Each row comes from the steps of one walk. Every step used is in the known rows, and no mark comes twice. Write the walk behind each row, first mark first.
Known rows
pifi > tafilan > nemi: [ 20  56   5 -23  12   3 -19   9   3  -6  27   5  19  15 -30  13 -17  -3
 -14 -14  11   2]
rikup > pifi > tafilan > maki: [ 12  66 -35 -27 -34 -68 -35  -1   2 -13  30 -37  -2  14 -37  17 -29 -24
   6  -2   1   2]
tafilan > maki > tebe > buda > rikup > pifi: [  4  -8   9   9   9 -42  -1 -11 -30   0   5  -1 -13  12 -17   3 -10  -5
   8   2 -28  20]
maki > tebe > buda: [-11 -18  22  38  -8  26  20  -5  15  10 -13  14  -5  26  38  13  34 -17
  23   7  14  30]
buda > rikup > pifi > tafilan > maki > tebe: [ -6  11  -7 -28 -26 -55 -23 -27  -7 -15  13  -7 -41  11 -27  14 -27 -20
  -5   7  -8  18]
rikup > pifi: [ 11  41   1  32 -44 -44  -1  12 -20 -14  19   4  12  -5   9   1  23 -23
   9 -16 -44   3]
pifi > tafilan > nemi > tebe > buda > rikup > rede: [  2 -41   7  -8   9 -28  -3   1 -19  -4   2 -17  14  18 -37 -12 -15  25
 -17 -20  13  -7]
tafilan > maki > tebe > buda: [ -6 -19   3  14   3  13   7 -12  22  10 -14 -10 -20  33  19  13  13 -16
  26  17  28  24]
maki > tebe > buda > rikup: [ -6 -12  41  20  22  38  12  -7 -20  -3 -13  24  -3   6   3 -17   9   9
   2   7  -4  19]
tebe > maki: [  7  44   9  23 -15  12 -17  24   8 -21  -3  20  24 -25  26  -2  39 -18
   5 -40 -50 -39]
buda > tafilan > maki > tebe: [ -3  -3 -22 -23 -30  -5 -14 -30  11 -11 -12  -8 -39   5  15  20 -15  -5
   2  26  20   2]
tafilan > maki > tebe: [ -7   4  -5  -8 -30 -10  -8 -18  16 -19  -5 -11 -45  11   6  -7   9 -22
   7  15   7   5]
rikup > nemi: [  3 -11 -14  40 -77  30   8  10  -6 -41  19   2   4 -31  12 -26  44 -16
   2 -12 -12 -34]
pifi > tafilan: [  2  75  -1   2 -46  -9 -18   8   3 -14  27   1  24   3  -7  10   2 -20
  -1 -12   2   7]
rikup > nemi > tebe > buda: [-16 -56 -11  36 -16  20  33  17  21  21  -9   7   2  -4  34 -18  45  -5
  14   3   6   7]
rikup > pifi > tafilan > nemi: [ 23  50  -3 -19   4 -38 -21   8 -10  -3  35   4  17  15 -33  28 -22  -9
 -12 -20 -11   8]
tebe > buda > tafilan: [  5  15 -12  14  -5  42   2  -4  -3  18 -15   6  34   6  37  37  -7  18
  13  16  32   5]
nemi > tebe > buda: [-14 -18   4  27  13  16  30  22  25  33 -17  10  11  11  35 -16  38  -4
  17   6   5  22]
maki > tebe > buda > rikup > nemi: [ -6 -61  11  35 -34  42  16  -7 -21 -26   4  17 -11 -20   3 -22  26   2
  -1  -2  -5 -11]
pifi > tafilan > maki > tebe > buda > rikup: [ -4   0  21 -11  23  12  -8 -15 -12   1  -2   3  -9  16 -24  -1 -24   5
  -2   9  14  22]
tafilan > maki > tebe > buda > rikup: [ -3 -12  26   1  31  26   3 -12 -14  -3 -12   5 -14  11 -13 -19  -7   9
   3  12   8  14]
rikup > maki > tebe: [-20  -7  27  31 -54  -2  16 -26  20 -36  -1 -24 -32 -12  26  -8  29 -36
  10  -4   2 -16]

Which walk is each row?
[ 14   4  16 -22  33 -30 -13  -8 -18   9  23  17   1  26 -35  35 -34   0
 -14 -11  -3  30]  maki > tebe > buda > rikup > pifi > tafilan > nemi
[ -6  11  40  33   4  29  17 -10  -3 -30  -1 -41  16 -18  -7 -30   7  -5
   9 -11  11 -29]  tebe > buda > rikup > maki
[ 13  23 -37 -21   7  16 -18  -8  11   8 -12 -33   7  15   2  24 -31  15
  14  25  45  -6]  tebe > buda > tafilan > maki
[-10 -23  -1  17 -19  28  10 -30  12   6 -20 -13   3   1  44  45  -8   4
  15  19  41   1]  rikup > maki > tebe > buda > tafilan
[  1  -1 -45 -30  14   2  -8  -5  21  25 -20 -29  -3   9   9  13 -27  17
  10  31  40   0]  nemi > tebe > buda > tafilan > maki
[-18 -50 -11   9 -32   7  23  17  -6 -10  -1  18 -17 -45   5 -59  33   6
 -19  -1 -30 -21]  buda > rikup > nemi > tebe
[ 24   7  -3 -14  45  44  -4  -1  -2  18  -6   8  27  17   7  35 -23  27
  -2   8  35   0]  tebe > buda > tafilan > nemi
[  0 -32 -56 -24  -9   6  -5  -7  19  15 -14 -30 -10  -3   7  13 -20  16
   8  28  39 -14]  rikup > nemi > tebe > buda > tafilan > maki
[-10 -11  26  11  39  28  21  15 -10  15 -15  20  10  -6   0 -41  12  20
  -3   5 -10  11]  nemi > tebe > buda > rikup
[ 24  46   8 -26  22 -30 -22   5 -26  -7  33  11  17  10 -49  15 -34   2
 -21 -20 -16   6]  buda > rikup > pifi > tafilan > nemi
[ -5 -11  -8   5 -10 -33  -4 -16  14  17   3 -13 -16  40   4  41  -7 -24
  23   8  18  40]  rikup > pifi > tafilan > maki > tebe > buda
[-19 -12  40  21 -32   5  13 -29   0 -41  -3 -16 -33 -22   7 -23  14 -21
  -2  -4  -4 -17]  buda > rikup > maki > tebe
[ 13  43 -40 -32 -15   4 -26  -9   5 -10  -6 -31  -1  -1  -6  10 -29  11
   2  22  28 -22]  buda > tafilan > maki
[ -1 -19  28  -4  66  32  19  14 -12  20 -13  21   9   0 -12 -36   0  29
 -11   3  -5  11]  tafilan > nemi > tebe > buda > rikup
[-11 -37  -7   9 -15   1   1  26   6 -13  -8  30   0 -54  19 -31  41  -1
 -16 -34 -67 -49]  buda > rikup > nemi > tebe > maki
[ 24  27  -7 -23  22  34 -11   0  -7   0   0  10  18   0   0  21 -22  24
 -14   5  18 -15]  buda > tafilan > nemi
[  2  -8 -14 -23  31  -1 -11  22  21  18 -18  30  10 -29  24   9  12  11
 -17 -25 -41 -35]  buda > tafilan > nemi > tebe > maki
[  7 -17  14   4  41 -33  11  12 -29  20   4  18   7   2 -17  -9  -4  12
  -5  -8 -38  18]  tafilan > nemi > tebe > buda > rikup > pifi
[ -7 -20  35   9  40  18  23  -4   7  -9  -6 -36   4 -17 -15 -35  -2   6
  -3 -10  12 -27]  tafilan > nemi > tebe > buda > rikup > maki
[ 12  46 -22 -26   2 -51 -30  -4 -10  -2  22 -32   4  21 -48  16 -42  -9
   4   3   6  12]  tebe > buda > rikup > pifi > tafilan > maki
[ -3   4 -14 -27  12 -54   3  19  11  25  15  13  -4   0 -12  -2  -4  -4
 -18 -10 -19  16]  rikup > pifi > tafilan > nemi > tebe
[  1   1  -1 -28  36 -48 -18  25   1  12   3  32   8 -25 -13   5  -1   1
 -25 -42 -69 -21]  buda > rikup > pifi > tafilan > nemi > tebe > maki
[ -3  -6  22 -17  60  18   8  12 -10  24  -2  19  13   5 -23 -19 -16  25
 -16   1   4  18]  pifi > tafilan > nemi > tebe > buda > rikup
[-19 -44 -24  19 -54   0  25  19  15  -6   1  11 -16 -36  25 -43  48  -9
  -6  -2 -21 -19]  rikup > nemi > tebe
[ -8 -16 -21   4   4  25  14   2  11  38 -24  11  20  -2  44  24  -1  23
   6  23  24  11]  nemi > tebe > buda > tafilan
